Every row comes from one small tree of marks. Brackets hold a mark, then the marks that hang from it, in the order of their numbers. Every link used is in the known rows. Which tree was each row made from?
Known rows
[J536 J103]: -129; 191; 252; 34; -171; 156; 131; -38; 274; 327; -126; -143; 49; -283; 169; -92; 27; -314
[J809 [J103 J536]]: 50; 110; -13; 202; 48; 68; -239; -697; -309; -112; -284; -81; 211; -199; 192; 19; -125; -58
[J809 [J219 J984]]: -94; 46; 19; -114; 147; -433; -501; 197; 156; 72; 254; -48; -19; -178; -40; -55; -97; 536
[J219 J536 [J809 J103] J984]: 11; -313; -249; 8; 153; -69; -218; -200; 77; -397; -281; -112; -555; 100; 397; 95; 64; 460
[J425 J103]: -94; 188; 247; 58; 12; -396; -31; -327; -6; 279; 145; 334; 89; -401; -128; -668; -88; -404
[J536 J103 [J219 J809 J984]]: -23; -250; -90; -99; -276; -120; 36; 566; 466; -13; -24; -55; -235; 158; 298; 114; 358; -41
[J536 [J103 J425] J984]: -137; 245; 120; 23; -97; 272; 177; 259; -178; 242; -20; -7; 431; -164; -98; 159; -126; -312
[J219 J536 J809]: -67; -82; 46; -87; 29; -32; -132; -265; -46; -209; -300; -34; -342; 87; 296; 49; -53; 94
[J536 J103 J219]: -8; 194; 230; 92; -306; 103; 338; 133; 403; 323; -54; -76; -23; -111; 123; -232; 291; -470
[J219 J809 [J984 J536]]: -54; -378; -163; -118; -35; -148; -248; -166; 252; 78; 85; -60; -318; 179; 222; 210; 126; 274
[J103 [J425 [J536 J219 J984]]]: 74; 245; -192; -80; -7; -145; 203; 281; -101; 24; 56; 296; 364; 158; -512; -227; 112; -164
[J809 J103 [J219 J536 J984]]: 77; -75; -64; 48; 304; -146; -266; -200; 17; -190; 7; -289; -443; -76; 34; -120; -36; 737
[J809 J219]: -63; 257; 177; 38; 69; -278; -352; -254; -10; 157; 127; 40; 77; -230; 13; -221; -268; 208
[J536 [J103 J425] [J219 J809] J984]: 28; 14; -32; 36; -264; 148; 234; 428; -188; -34; 1; 232; 267; 219; 69; 185; 58; -352
[J536 J103 J219 J984]: -10; 194; 4; 158; -309; 208; 321; 591; 383; 326; -40; -216; 356; -8; -3; -213; 446; -491
[J984 J219 [J536 [J103 J425]]]: 65; -130; 488; 106; -17; 490; 500; -624; 95; 368; 446; -88; -392; -26; -85; 160; -214; -322
[J425 [J536 J984]]: -65; 190; -273; -41; 74; -112; -110; 263; 188; 108; -128; -110; 404; -30; -302; -362; 133; -45
[J536 J103 J984]: -141; 202; 26; 107; -182; 250; 67; 387; 264; 329; -117; -324; 418; -200; 59; -90; 172; -350

Write each row's tree
95; -13; 49; -45; 377; -120; -151; -350; -390; -305; 138; 31; -416; -74; -111; 112; -341; 746 : [J809 [J103 J425] [J219 J536 J984]]
49; -101; -314; 226; 69; 182; -125; -191; -115; -343; -398; -150; -93; 148; 321; -72; 36; 117 : [J219 [J536 J984] [J809 J103]]
-101; -70; 228; -293; 81; 187; 263; 190; -62; 27; -33; -191; -315; -100; -95; 363; 1; 188 : [J219 [J536 [J103 J425]] J984]
31; -337; -259; -237; -150; -206; 162; 670; 526; -131; -83; -112; -236; 304; 34; -128; 418; 123 : [J425 [J536 J103 [J219 J809 J984]]]
10; 158; 236; -63; 144; 291; 206; 213; -394; 1; 59; -304; 160; 4; -241; 122; -200; 233 : [J809 [J219 [J536 [J103 J425] J984]]]
-55; 239; -173; -133; 149; -88; -9; 114; -226; 15; -27; 202; 435; -20; -451; -141; -142; -15 : [J103 [J425 [J536 J984]]]
-35; -189; -68; 206; 9; 4; -315; 145; 241; -101; 169; 3; 89; 130; 208; -19; -83; -147 : [J536 [J984 [J219 J809]]]
101; -65; 45; -113; -110; -155; -138; -322; -658; -333; -92; 428; 168; 268; 71; 429; -177; -105 : [J103 J425 [J536 [J219 J809]]]
195; 210; -88; 92; 37; -113; 311; -510; -151; -94; -64; 465; -141; 6; -272; -375; -93; -107 : [J809 [J103 [J425 [J536 J219]]]]
36; -7; 123; 64; 158; 152; -193; -120; -441; -108; 265; -3; 468; 11; -253; 354; -264; -171 : [J103 J425 [J536 [J984 J219]]]
150; -44; -116; 10; 37; -147; -90; -248; -412; -250; 13; 224; 63; 19; -92; 328; 46; 116 : [J809 [J103 J425 [J536 [J219 J984]]]]
-62; -142; 174; -172; -38; 226; 292; -155; 81; 369; 218; -142; -232; -51; -97; 369; 25; 32 : [J219 [J984 [J536 [J103 J425]]]]
141; -289; -395; 298; 192; 67; -157; -114; 255; -361; 27; -37; -65; 224; 60; -382; -59; 69 : [J425 [J536 [J984 [J219 [J809 J103]]]]]
-10; -213; 28; -197; -213; -92; 129; 406; 9; -88; 70; 281; -199; 179; 148; 345; 68; -9 : [J536 [J103 J425] [J219 J809 J984]]
